Each row was made from one walk, in order. Every step used is in the known rows, and no mark comes twice. Write each row's walk.
(in the rows, 128 means zero)
Known rows:
F-V-N: [132 131 116 132 102 147 118 125 128 129 135 119 133 121 138 121 131 136
 120 119 100 130 164 124]
J-K: [133 131 133 125 125 126 119 133 119 119 132 125 122 122 135 134 147 113
 122 135 113 129 120 124]
J-V-N-K: [131 134 118 125 111 138 120 130 122 120 129 116 121 123 146 113 143 135
 129 130  42 122 147 159]
Z-A-K-N-V: [161 128 129 129 120 117 122 124 115 130 120 123 129 128 103 118 125 123
 115 129  72 130 156 137]
A-K-N-J-V-Z: [130 143 115 122 104 138 136 131 119 121 119 123 119 132 125  78 116 124
 127 126  32 130 160 157]
A-Z-K: [143 126 144 117 119 123 130 135 123 102 120 126 130 128  95 109 127 114
 131 135 123 124 124 125]
J-A-K: [145 134 129 138 128 105 121 132 120 135 124 127 130 133 130 136 124 118
 104 144  62 130 136 138]
Z-A-K-N-J: [149 133 130 131 111 118 127 127 115 132 122 122 126 133 113 106 109 124
 123 133 100 131 154 133]
A-J-Z-K-N: [146 113 134 118 122 119 139 133 126 119 119 131 135 128  85  89 101 101
 129 136 167 122 144 145]
F-V-A-Z-K-N: [157 134 120 118  99 134 126 133 118  96 123 125 133 112  95  79 130 125
 128 127 117 123 175 109]
V-Z-K-N: [129 140 131 110 112 144 129 135 108 127 127 109 119 131 120 101 121 127
 135 114  90 129 140 138]
J-Z-A: [153 110 134 141 129 113 129 127 122 144 128 127 132 133 141 120 111 113
 118 135 166 122 134 144]
V-Z-K-N-J-A: [132 140 130 114 108 143 132 132 103 135 133 115 115 135 125  95 101 126
 131 122  66 128 133 157]
V-Z-K-N-J: [126 140 128 110 105 147 134 132 108 128 131 114 114 134 124  90 108 128
 138 118  76 128 134 153]
J-A-Z-K-N-V: [159 124 136 121 131 124 126 130 111 121 131 130 135 125  84 105 109 114
 115 133  77 126 137 148]
F-V: [135 134 121 136 112 137 123 125 123 125 130 126 131 123 138 123 144 127
 117 127 114 127 149 116]
J-V-N: [133 131 119 125 113 149 128 126 129 127 129 119 120 124 139 118 136 136
 128 122  74 126 146 148]
F-V-A: [146 134 114 128 102 131 123 128 123 112 126 129 126 116 130 109 138 133
 124 130 105 123 160 116]
F-V-Z: [122 140 118 128 103 151 127 128 117 129 127 120 123 126 151 119 135 129
 126 119  72 127 147 134]
A-V-Z: [144 126 123 113 117 153 132 121 122 139 118 128 115 131 135 123 126 128
 116 110  20 129 135 177]
A-Z: [127 123 133 122 127 133 135 134 131 109 121 134 135 126 103 110 114 118
 137 129 128 126 133 130]
Z-K-N-J: [145 133 133 117 112 129 130 127 113 122 134 120 123 130 102  87 116 125
 129 128 127 128 138 131]
K-N-V-Z-A: [142 127 119 115 124 152 129 122 111 135 131 123 127 124 102  99 109 132
 132 107  65 130 155 159]
N-V-Z: [131 125 118 117 122 147 128 122 121 128 130 133 116 129 130 124 126 130
 128 119   8 124 119 183]
F-V-Z-K: [134 143 127 124  98 143 123 130 110 123 128 113 119 128 146 118 146 125
 120 124  71 125 140 129]
Z-K-N-J-V-A: [156 136 126 113 103 131 132 128 111 111 130 121 114 124 103  73 123 130
 132 131 102 123 146 138]

Write each row's walk:
[121 128 120 123 114 128 112 133 127 124 135 115 133 123 137 121 121 139
 132 129  69 128 149 152]
V-N-K
[132 119 117 128 122 138 140 126 124 138 137 132 134 129 116  66  85 122
 134 122 152 128 157 154]
K-N-J-Z
[151 131 137 135 117 107 122 129 119 129 116 121 125 134 127 138 131 122
 116 139  96 129 138 125]
Z-A-K
[163 125 127 104 114 125 127 128 116 105 125 127 124 119  67  88 123 122
 129 129  91 123 148 142]
Z-K-N-V-A-J
[142 127 132 122 110 128 128 129 116 121 117 123 121 126 113 126 118 124
 135 139  84 120 141 155]
Z-A-J-V-N-K
[150 136 113 117 110 114 126 136 126 105 115 126 129 118  99  87 121 130
 130 131  92 128 174 123]
V-A-K-N
[136 122 126 109 124 138 132 129 122 108 124 139 128 117  76 105 118 106
 133 130  99 127 139 148]
A-J-K-N-V
[152 133 133 131 119 115 123 129 115 131 118 117 131 130 109 118 122 123
 119 130 112 132 160 118]
Z-A-K-N
[131 128 127 118 119 138 143 128 129 111 113 137 120 126 104 114 125 116
 136 136 102 120 130 149]
A-J-V
[158 128 131 115 123 128 122 124 113 120 133 120 128 124  89 101 136 125
 119 123  91 127 140 136]
Z-K-N-V
[132 140 128 121 110 136 129 133 110 135 117 112 120 134 130 115 112 126
 131 119  63 131 152 142]
V-Z-A-K-N
[149 134 117 121 108 106 124 136 130 103 114 131 123 123 117 108 130 130
 126 140  72 124 152 129]
V-A-K
[126 128 122 115 111 138 133 132 129 109 117 129 123 123 109 110 121 122
 139 137  65 120 143 164]
A-J-V-N-K
[165 110 124 119 103 140 128 117 129 141 131 131 119 132 128 101 108 126
 108 122  43 127 143 193]
A-V-N-J-Z-K
[158 114 133 143 123 101 126 130 123 139 120 126 132 136 140 118 118 108
 110 142 132 123 142 145]
J-Z-A-K
[154 108 117 122 108 146 131 116 134 145 131 136 122 131 133 102 100 129
 112 118  49 128 149 196]
A-V-N-J-Z
[128 134 115 132 101 136 111 129 122 122 135 115 135 119 146 117 138 135
 121 128  65 127 165 135]
F-V-N-K
[145 126 140 119 120 128 129 131 112 123 121 127 126 123  91 123 112 110
 133 133 148 128 141 124]
Z-A-J-K-N
[141 123 139 124 121 123 134 128 121 128 117 132 125 130 100 136 107 119
 134 136 147 124 129 133]
Z-A-J
[164 111 129 126 128 117 127 126 119 130 133 124 134 128 110  88 122 110
 113 129 129 122 144 154]
J-Z-K-N-V
[157 116 132 129 127 115 129 131 119 132 131 119 136 129 116  88 119 109
 116 129 171 124 148 136]
J-Z-K-N
[143 127 125 113 116 139 125 124 114 122 130 126 112 130 124 124 136 128
 123 123   4 122 112 178]
N-V-Z-K
[154 127 131 109 109 117 129 138 124  90 118 131 124 119  90  95 120 125
 139 137 114 120 140 125]
V-A-Z-K
[128 139 135 113 110 136 128 134 111 125 125 112 112 134 138 122 130 126
 132 124  72 126 117 145]
V-Z-K
[138 143 121 129  98 144 124 129 108 131 121 112 126 127 137 109 130 125
 120 118  65 130 171 126]
F-V-Z-A-K-N
[125 130 118 122 119 145 138 125 122 132 136 131 129 127 107  78  93 132
 139 118 132 132 153 141]
K-N-J
